Each row comes from the steps of one walk. Every step used is in the known rows, and no mark comes twice. Write the walk behind each row, first mark first.
Known rows
nevu, nusebi, piru, tadak, pura: [ 0.59 -2.30 -0.43  0.29  1.41  1.30  0.96  0.54  0.22  1.20  2.12 -2.43
  1.51  0.45  0.91 -0.22  0.94  0.69  0.21  2.43 -0.15  1.71 -0.32  0.19
 -2.02]
nusebi, tadak, piru, pura: [-0.65 -0.17  0.67  0.37  0.02  0.71 -0.13 -0.03  1.92 -2.54  2.19 -0.39
 -1.87 -1.07 -0.61  1.10  1.53  0.01 -1.76 -0.13  0.59 -1.42 -0.08  0.44
  0.01]
nusebi, tadak, pura, vokos: [-0.07 -0.09  1.47  0.04 -2.54  0.06 -0.29 -0.06  0.63 -0.33 -1.31 -1.63
 -0.76 -1.21 -1.47  0.28  0.79 -1.37 -2.58  0.92  1.11  0.77 -0.37 -0.23
 -0.39]
piru, nevu, pura, vokos: [-2.65  2.10  0.18  0.43 -1.55 -3.04 -0.54 -0.59 -1.79  1.13 -1.83  0.97
 -0.39  1.74  1.44 -1.15 -0.20 -0.64  0.23 -0.47 -0.64  0.53  1.59 -1.68
 -2.08]
nevu, nusebi, tadak, piru, pura, vokos: [ 2.51 -1.64 -0.05  1.02 -2.42  0.56  0.14  1.06  0.71  0.19  2.28 -1.76
  0.16 -1.15  1.63  0.50  1.09 -0.37  0.75 -0.68  0.01  0.79 -0.93 -0.99
  3.17]
tadak, nusebi, piru, nevu: [ 0.47  0.61 -1.81 -0.53  3.77  0.70 -0.78  0.03 -0.43 -0.36 -1.95 -1.82
  1.45  2.23  1.76  0.53  0.19  0.82 -0.03  0.88 -0.28 -1.14  0.90 -0.83
  0.04]
nusebi, piru, nevu, pura: [-1.47  1.45 -0.69 -0.32  2.48 -1.06  0.01 -0.82 -0.76  0.13  0.51 -0.91
 -0.35  1.74 -0.19 -0.80  0.39  0.61 -0.23  2.12 -0.18 -0.05  2.79 -0.68
 -4.00]
nusebi, tadak, piru, pura, vokos: [ 0.49  0.04  1.09  0.38 -3.13  0.89  0.04  0.54  1.48 -1.39  2.03 -1.33
 -1.77 -1.44 -0.80  0.93  0.92 -0.55 -1.39  0.27  0.69 -0.87 -0.20  0.04
  0.33]
nevu, pura, piru, tadak: [-2.15 -0.20  1.29  0.20 -2.01  1.00  0.06  0.71  0.26  1.10 -0.72  2.28
 -1.78 -0.84 -0.52 -1.45  0.45  0.80  1.72 -0.85 -0.88  0.34 -0.74 -0.40
 -2.24]
nevu, pura, piru, tadak, nusebi: [-1.87 -0.31  0.44  0.33 -1.78  1.69  0.03  1.02  0.11  0.76 -1.62  1.55
 -0.89 -0.63  0.90 -1.16  0.72  0.98  2.58 -1.08 -0.83 -0.22 -1.37 -1.18
 -0.77]
tadak, piru, nevu: [-1.94  0.28 -0.85 -0.40  0.90  0.22 -0.96  0.46  0.44 -0.74  1.83  0.45
 -0.65  0.65 -0.57  0.54  0.05  0.07 -0.45  0.77 -0.67 -1.49 -0.34  0.36
 -0.04]
vokos, nevu, tadak, nusebi, piru: [-2.58 -0.77 -1.47 -0.41  1.58 -0.94  1.77 -0.99 -1.06 -1.84 -0.41  0.72
  0.69 -0.15  1.28 -0.65 -1.18 -0.16  1.05  0.44  0.26 -0.92  0.36 -0.24
  1.06]
pura, vokos, nevu: [ 1.27  0.63  0.62  0.21 -2.62 -1.52  0.76  0.19 -0.97  1.09 -2.23  1.47
 -0.64  0.28 -1.03 -1.08 -2.07 -1.52  1.20 -0.06  1.12  2.65 -0.12 -0.01
  1.51]
pura, vokos, piru: [ 4.32  0.65  0.38 -0.18 -2.58  1.45 -0.28  1.82  0.19  1.27  0.43  1.43
 -0.55 -1.24 -2.63 -0.04 -2.59 -0.57  1.61  0.03  0.51  1.64 -0.43  0.56
  2.67]
tadak, nusebi: [-0.90 -0.20 -1.71 -0.24  3.89  0.85 -0.53  0.61  0.81 -0.56 -3.12 -0.17
  1.21  1.40  2.44  0.97  0.34  0.72  1.06 -1.32 -0.06  0.00 -0.65  0.04
  3.78]
vokos, piru: [ 2.88  0.34 -0.57 -0.21  3.40  1.69 -0.50  0.94  1.14 -1.19  0.98  3.61
 -0.81 -0.90 -2.74  0.35 -1.77  0.52  1.27 -0.64  0.41  0.38 -0.35  1.23
  2.18]
vokos, pura, piru, tadak, nusebi: [ 3.60 -0.72  1.91  0.99  0.16  3.56 -0.21  1.03 -0.13  0.49 -2.96  3.73
 -1.28  0.46 -2.35  0.15 -0.50  0.57  0.76 -0.80  0.51  0.33 -2.32 -0.10
 -2.50]
nevu, tadak, pura, vokos, piru, nusebi: [-0.51  0.12  0.03 -0.18 -4.25  0.54  0.75 -0.01 -0.82  0.33  2.12 -1.40
  1.69 -1.83 -0.57  0.18 -0.74 -0.50  0.36  0.76  0.07 -0.68 -0.91  0.43
  0.48]
vokos, pura, piru, nusebi: [ 6.77  0.76  1.54  1.25  0.69  2.07 -0.63  0.21 -0.37  0.96 -2.96  3.46
 -0.77  0.64 -3.27  0.26 -0.20  0.40  1.78 -2.06  1.32  1.12 -1.73  0.41
 -0.49]
nevu, tadak, nusebi, piru: [-3.65 -1.21 -1.47 -1.37  1.16  0.85  0.85  0.08  0.20 -0.41  0.96 -2.59
  1.77 -0.48  2.41  0.90 -0.36  0.97 -0.41  0.63 -1.29 -2.07  0.91  0.54
  1.42]
nusebi, piru: [ 0.63  0.02 -0.55 -1.04  3.40  1.08  0.19  0.16  1.13  0.42  0.85 -1.67
 -0.27  0.74 -1.66  0.34 -0.16  0.79 -0.63  2.15  0.32  1.01  1.78  1.59
 -1.23]
nusebi, piru, nevu, tadak: [-2.27  0.49 -0.09 -1.40  1.75 -1.30 -0.04 -1.08 -0.73  0.44  1.74 -1.38
  0.25  0.86 -0.17  0.16 -0.72  0.45 -2.92  1.79 -1.33 -1.63  2.80  0.64
 -3.84]
nevu, nusebi, tadak, piru, pura: [ 1.38 -1.75 -0.49  0.97  0.62  0.38 -0.01  0.47  1.25 -0.96  2.36 -0.82
  0.02 -0.79  1.86  0.70  1.66  0.20  0.36 -1.06 -0.11  0.19 -0.75 -0.58
  2.79]
nusebi, piru, pura: [ 1.53  1.37  0.20  0.01  3.59  1.34  0.11 -0.43  1.00 -0.26  1.39 -1.65
 -0.43  2.23 -0.95  0.41  1.03  1.03 -0.60  2.02  0.84  1.33  2.41  0.98
 -3.49]
nusebi, tadak: [-1.28 -0.48  0.93 -0.47  2.07 -1.64 -0.37 -0.64  1.39 -1.27 -1.31  0.85
 -1.51 -1.09 -0.22  0.74  0.22 -0.30 -3.22 -1.63  0.13 -0.53  0.74  1.04
  0.78]
piru, nusebi: [ 1.09  1.03 -0.54  0.30  2.32 -2.46 -0.08 -0.99  0.09  0.43 -1.51  0.07
  1.23  0.88  1.41  0.79  0.37  0.57  0.47 -2.50  0.63  0.08 -0.16  1.60
  1.85]

Which walk is each row?
[-5.06  0.66  0.38 -0.93  1.36 -3.53 -0.78 -1.62 -1.12  0.05 -0.28  1.58
  0.19  1.10  1.78  0.19 -0.88 -0.16 -3.49 -1.22 -2.13 -2.16  1.77  0.42
 -2.20] -> piru, nevu, tadak
[ 0.86 -2.08 -0.26  0.32  2.28 -1.58 -0.19  0.03  0.89  0.10 -0.42  0.26
  0.32 -0.83  2.11  0.44  0.60 -0.03 -0.73 -2.22 -0.50  0.89 -0.19 -0.14
  3.46] -> nevu, nusebi, tadak
[ 5.23  0.71  0.97 -0.29 -0.56  0.88 -1.74  0.26  0.46  2.21 -2.34  1.44
 -0.08 -0.41 -1.59  0.03 -0.15  0.64  1.19 -3.12 -0.31 -0.01 -1.68  0.87
  2.14] -> pura, piru, nusebi
[ 1.48  0.84 -1.50  0.19  3.85  2.39 -0.09  0.30  0.63 -0.86 -0.83 -2.54
  1.28  2.44  1.75  0.91  1.33  1.28  1.25  1.02  0.65  0.15  0.95 -0.42
  0.14] -> tadak, nusebi, piru, pura
[-3.00  0.72 -0.95  1.01  2.32 -2.42  1.54 -1.09 -0.85 -1.88 -1.80  3.61
 -1.15  0.75  0.23 -1.85 -0.11 -0.53  3.06 -0.49  1.39  1.81  0.54 -0.80
  0.14] -> vokos, nevu, pura
[-4.71 -0.51 -0.20 -0.45 -0.95  1.03  0.74  0.03  1.04 -1.19  4.50 -0.91
 -0.12 -0.65  0.81  1.03  0.52  0.60 -0.47  0.51 -1.12 -1.89  0.28  1.24
 -0.13] -> nevu, tadak, piru, pura
[-1.41 -0.34  0.86  0.01  1.37 -0.08 -0.47 -0.77  1.33 -1.76 -1.19 -0.52
 -0.87 -0.69 -1.22  0.53  1.53 -0.71 -3.03  0.42  1.00  0.03 -0.16  0.28
 -0.84] -> nusebi, tadak, pura
[ 1.19  0.53  0.27  0.33  1.07 -3.36 -0.07 -1.49  0.33 -0.74 -1.64 -0.11
  0.32 -0.80  1.27  0.99  0.67  0.10 -1.54 -3.07  0.82 -1.25  0.03  1.15
  1.57] -> piru, nusebi, tadak
[ 4.29 -0.40 -0.44  0.76  0.28  1.01  0.36  0.74  0.02  2.03  1.65 -2.74
  1.38  1.52  1.31  0.02  0.68  0.46  1.67  1.01  0.14  2.98  1.06 -0.51
  0.45] -> nevu, nusebi, piru, pura, vokos
[-0.07  0.00 -0.06  0.12 -6.19 -1.50  1.70  0.09 -1.59  0.72  1.16 -0.46
  0.51 -1.61  0.02 -0.65 -1.92 -1.31  2.00  0.05  0.66  0.02 -0.97  0.08
  2.42] -> pura, vokos, nevu, tadak, piru, nusebi
[ 2.53  0.96  0.52  1.11 -2.55 -2.57  0.61 -1.55 -1.11 -0.84 -1.95 -0.74
  0.73 -0.86 -0.10 -0.18  0.69 -1.28 -0.21 -1.08  2.30  0.03 -1.11 -0.35
  0.60] -> piru, nusebi, tadak, pura, vokos, nevu
[ 1.53 -1.00 -0.57  1.60  1.14 -1.17  1.07 -0.73 -0.25 -2.37  0.78  2.12
 -0.64 -0.24  0.81 -0.78  0.57 -0.74  1.61 -0.98  1.20  0.92 -0.90 -1.29
  1.96] -> vokos, nevu, nusebi, tadak, piru, pura
[-4.15  1.86 -0.39  0.40  2.43 -3.29 -0.74 -1.18 -1.15 -0.33 -1.66  2.22
 -0.53  2.19  1.57 -0.88  0.53  0.02 -0.31 -0.88 -0.75 -0.20  1.86 -1.13
 -2.59] -> piru, nevu, pura
[ 4.30 -0.05  1.00 -0.29  0.30  0.57 -2.71  0.46 -0.49  2.75 -2.29  2.63
 -0.26  0.73 -0.90 -0.70 -0.45  0.11 -0.05 -2.53 -1.99  0.29 -1.04 -1.04
  0.75] -> pura, piru, nevu, nusebi
[ 2.41 -1.73 -1.38 -0.16  3.30  0.65  0.30  0.62  0.58  1.48  1.28 -1.87
  1.37  0.62  0.97  0.07  0.34  0.83  1.23  0.73 -0.32  2.13  0.72  0.39
  1.92] -> nevu, nusebi, piru
[-0.20 -0.18  0.10  0.62  2.16 -2.64 -1.41 -1.24 -0.96 -0.28 -1.30  0.59
  0.67  1.25  1.70 -0.13  1.09 -0.68 -2.47 -0.99 -0.74 -0.22  0.25 -1.57
 -1.05] -> piru, nevu, nusebi, tadak, pura
[ 1.11 -0.96  2.61 -0.78 -1.53  1.95 -1.07  0.98  0.93  2.10 -1.28  2.70
 -1.76 -0.87 -2.25 -0.40 -0.87  0.59 -1.30 -1.29 -1.38 -0.18 -1.75  1.27
 -2.11] -> pura, piru, tadak
[-1.38  0.04  0.72  0.84 -0.89 -0.76  1.16 -0.45 -0.97 -0.64 -1.80  4.62
 -2.08 -0.42 -1.07 -2.47 -0.57 -0.34  2.69 -0.77  0.55  1.00 -0.98 -1.02
 -1.86] -> vokos, nevu, pura, piru, tadak
[-0.57  0.60 -0.42  0.52  0.99  2.40 -0.15  0.76  1.78 -1.47  3.09 -0.53
 -0.86  1.07 -0.60  0.98  1.46  0.64  1.06  0.97  0.49  0.03 -0.38  0.88
  0.07] -> tadak, piru, pura
[-3.98 -0.44  0.56 -0.75 -3.46  0.34  0.62  0.01 -0.30  0.95  1.10 -2.25
  1.11 -0.78  0.09  0.13 -0.21 -0.73 -1.36  1.48 -0.53  0.27 -0.08  0.65
 -0.42] -> nevu, tadak, pura, vokos
[ 1.12  0.70  0.17  0.71  0.64 -2.11 -0.13 -1.58  0.16 -1.17 -1.37 -1.22
  0.93 -0.49  0.57  0.77  1.74 -0.22 -1.32 -1.44  1.50 -0.81 -0.72  0.59
  0.38] -> piru, nusebi, tadak, pura
[ 0.79 -0.26 -2.07 -0.65  3.71  2.10 -0.13  0.77  0.72 -0.38 -1.42 -2.56
  1.40  1.24  1.27  0.85  0.36  1.10  1.13  1.07  0.30 -0.09  0.39  0.02
  1.99] -> tadak, nusebi, piru
[ 0.95 -0.01  0.55  0.64 -0.92 -2.47 -1.30 -0.72 -1.49  0.85 -1.40 -0.22
  0.82  0.87  1.53 -0.34  0.49 -1.22 -2.06 -0.56 -0.62  0.34  0.13 -2.00
 -0.70] -> piru, nevu, nusebi, tadak, pura, vokos
[-1.65 -0.40  0.30 -0.40 -0.03 -1.02 -0.78 -0.25  0.88 -2.02  1.18  0.31
 -1.73 -1.39 -0.60  0.80  0.39 -0.48 -2.93 -0.18 -0.34 -2.67  0.02  0.00
 -0.17] -> nusebi, tadak, piru, nevu
[-2.41  0.95 -0.14  0.46 -2.68 -0.92  0.80  0.77 -0.29  1.34 -0.92 -0.40
 -0.46  0.08  0.90 -1.04  0.05 -0.28  2.75  0.10  0.34  2.33  0.85 -0.79
  0.85] -> nevu, pura, vokos
[-5.37 -1.62 -0.76 -1.30 -0.93  0.81  0.83  0.55  1.08 -0.64  4.10 -0.87
  0.00 -1.86  0.46  0.96 -0.44  0.44 -0.56  0.56 -1.49 -2.13 -0.26  1.70
  1.68] -> nevu, tadak, piru
[ 3.91  1.48  0.66 -0.09 -2.62 -0.12 -0.90  1.11 -0.99  1.23 -0.22  2.05
 -0.47 -0.25 -2.20 -0.31 -2.75 -0.87  0.47 -0.12 -0.03  0.66  0.05 -0.28
  0.79] -> pura, vokos, piru, nevu
[-1.77 -0.79  0.70 -0.53  1.05  1.76  1.04  0.03  0.59  0.11  1.87 -2.44
 -0.10  0.50 -1.80 -0.06  0.60  0.61 -1.96  4.21  0.57  0.44  0.51  1.44
 -6.11] -> nusebi, piru, tadak, pura
[-1.61 -0.88  0.78 -0.87  1.39  0.49  1.13  0.09  0.67  0.55  1.75 -1.33
 -0.68  0.21 -0.93  0.12 -0.46  0.94 -2.15  2.67 -0.10 -0.02  1.26  2.03
 -4.83] -> nusebi, piru, tadak
[ 1.62 -0.41  1.77 -0.26 -0.47  1.91 -1.45 -0.08  1.37 -0.54 -1.67  0.27
 -1.56 -1.57 -2.94  0.08  1.26 -0.62 -2.42 -0.15  0.45 -0.17 -1.26 -0.19
 -0.53] -> nusebi, tadak, pura, piru
[-2.35  0.59 -0.16 -1.09  1.23 -0.22 -0.12 -1.12 -0.82  0.06  1.80 -2.15
  0.63  1.09 -0.79 -0.07  0.14  0.16 -2.71  3.05 -0.74 -1.25  2.23  0.17
 -4.87] -> nusebi, piru, nevu, tadak, pura
[-4.76 -1.09 -1.18 -1.03  1.37 -0.21  0.44 -0.06  0.26 -0.54 -0.39 -0.75
  1.60 -0.35  3.36  0.99 -0.34  0.67 -0.48 -1.29 -1.55 -1.94  0.13  0.64
  2.86] -> nevu, tadak, nusebi
[ 0.93 -1.93 -1.02  0.96  1.13 -1.38  1.11 -0.35 -0.20 -1.97  0.44  2.14
 -0.56 -1.17  0.36 -0.84 -0.19 -0.91  1.68 -0.88  0.92  0.71 -1.29 -0.88
  3.24] -> vokos, nevu, nusebi, tadak, piru
[ 2.22  0.84 -0.11 -0.32 -3.82  0.25 -0.52  1.14 -1.45  0.74  0.05  0.88
  0.75 -0.89 -0.17 -0.03 -2.76 -0.65  0.79 -0.38 -0.77 -1.04 -0.29 -0.99
  1.91] -> pura, vokos, piru, nevu, tadak, nusebi
[-1.85 -0.14 -0.63 -0.67 -1.88  1.08  0.89  0.26 -0.35  0.32  1.28 -3.54
  1.70  0.11  2.62  0.74 -0.16  0.57  0.06  0.87 -0.82 -1.31  1.22 -0.20
  0.35] -> nevu, tadak, nusebi, piru, pura, vokos
[-2.40  0.84 -0.89  0.19 -2.98  0.13 -0.10  0.94 -0.48 -0.03  2.13 -0.53
 -0.71  0.10  0.03 -0.40  0.25 -0.30  1.84  1.47 -0.38 -0.76 -0.17 -1.16
 -0.15] -> tadak, piru, nevu, pura, vokos
[ 3.02  1.58  0.76  0.05 -0.41  1.55  0.27  0.24  0.35  1.14  1.37 -2.86
 -0.26  1.82 -1.10  0.18  0.29  0.32 -0.05  2.44  0.94  2.04  2.26  0.49
 -2.97] -> nusebi, piru, pura, vokos
[ 1.67 -0.07 -0.12  1.02 -2.13  0.64  0.55  0.27 -1.00  0.79 -1.34 -0.81
  1.10  0.83 -0.97 -1.21  0.25 -1.63  2.03  1.94  1.71  3.67 -1.59 -1.26
  0.80] -> tadak, pura, vokos, nevu, nusebi
[-3.74 -1.30  0.13 -0.08  1.31 -0.15  0.58  0.40  0.37 -0.28 -1.49  0.50
  0.45  0.64  2.75  0.68 -0.12  0.83 -1.12 -0.60 -0.65 -1.05 -1.14  0.93
 -1.28] -> piru, tadak, nusebi
[-3.83 -1.00 -1.09 -0.78 -1.89 -0.41  1.07 -0.05  0.40 -0.54  3.95 -1.57
  1.10 -1.95  1.32  1.15 -0.04  0.65  0.29 -0.51 -0.99 -2.84 -0.72  1.76
  2.17] -> nevu, tadak, piru, nusebi
[-0.27  1.64 -0.30 -0.29 -0.70 -0.94  0.18 -0.24 -1.26  1.22  0.43 -1.75
 -0.17  1.36 -0.39 -0.96 -0.18  0.01  0.16  2.49 -0.08  0.52  2.71 -1.03
 -3.70] -> nusebi, piru, nevu, pura, vokos
[ 3.82  0.13 -0.47  0.74  2.20  0.14 -1.26 -0.03 -0.58 -1.66  0.93  3.05
  0.14 -0.64 -1.40 -0.22 -0.58 -0.30 -0.10 -0.42  0.00 -0.68 -0.75 -1.37
  0.33] -> vokos, piru, nevu, nusebi, tadak, pura
[ 0.12 -0.23 -0.38 -0.43 -4.11 -0.42  1.66  0.29 -1.60  0.84 -0.56 -1.27
  0.69 -0.68  0.44 -0.82 -2.14 -1.07  1.45  1.24  0.46  0.61  0.18 -0.69
  1.55] -> pura, vokos, nevu, tadak, nusebi, piru
[ 0.65  0.25  0.88 -1.14 -1.13  0.82 -2.26  0.11 -0.76  1.64 -2.26  2.01
 -0.07 -0.02 -0.12 -0.18 -0.84  0.27 -1.12 -2.36 -2.52 -2.40 -0.82 -0.88
  0.28] -> pura, piru, nevu, tadak, nusebi
[ 5.84  1.26  0.09  0.30 -3.45  0.21 -0.03  1.22 -0.52  1.36  0.17  0.64
  0.57 -1.32 -1.67  0.15 -2.25 -0.38  2.46 -1.00  0.97  0.97 -0.90  0.55
  3.09] -> pura, vokos, piru, nusebi
[-5.45 -0.69  0.05 -0.79  0.41  0.23  0.44 -0.68  0.41 -0.47  1.27 -0.98
  0.95 -0.35  0.15  0.43  0.56 -0.09 -1.85  0.98 -0.70 -0.44  0.11  1.07
 -0.94] -> nevu, tadak, pura
[ 1.27  0.78  0.23  1.18 -1.12 -1.98  0.83 -1.21 -1.17 -1.24 -2.52  3.77
 -1.55 -1.19 -0.83 -2.12  0.09 -0.57  3.04 -2.30  1.38  0.21 -0.80 -1.53
  0.68] -> vokos, nevu, pura, piru, nusebi, tadak
[ 3.78  0.87  0.62  0.27 -0.55  2.63 -1.59  0.05  0.40  1.20 -1.92 -0.22
  0.70  0.31 -2.71 -0.22  1.46  0.07  0.93 -0.20  0.83  0.96 -2.32  0.12
 -0.03] -> tadak, pura, piru, nusebi
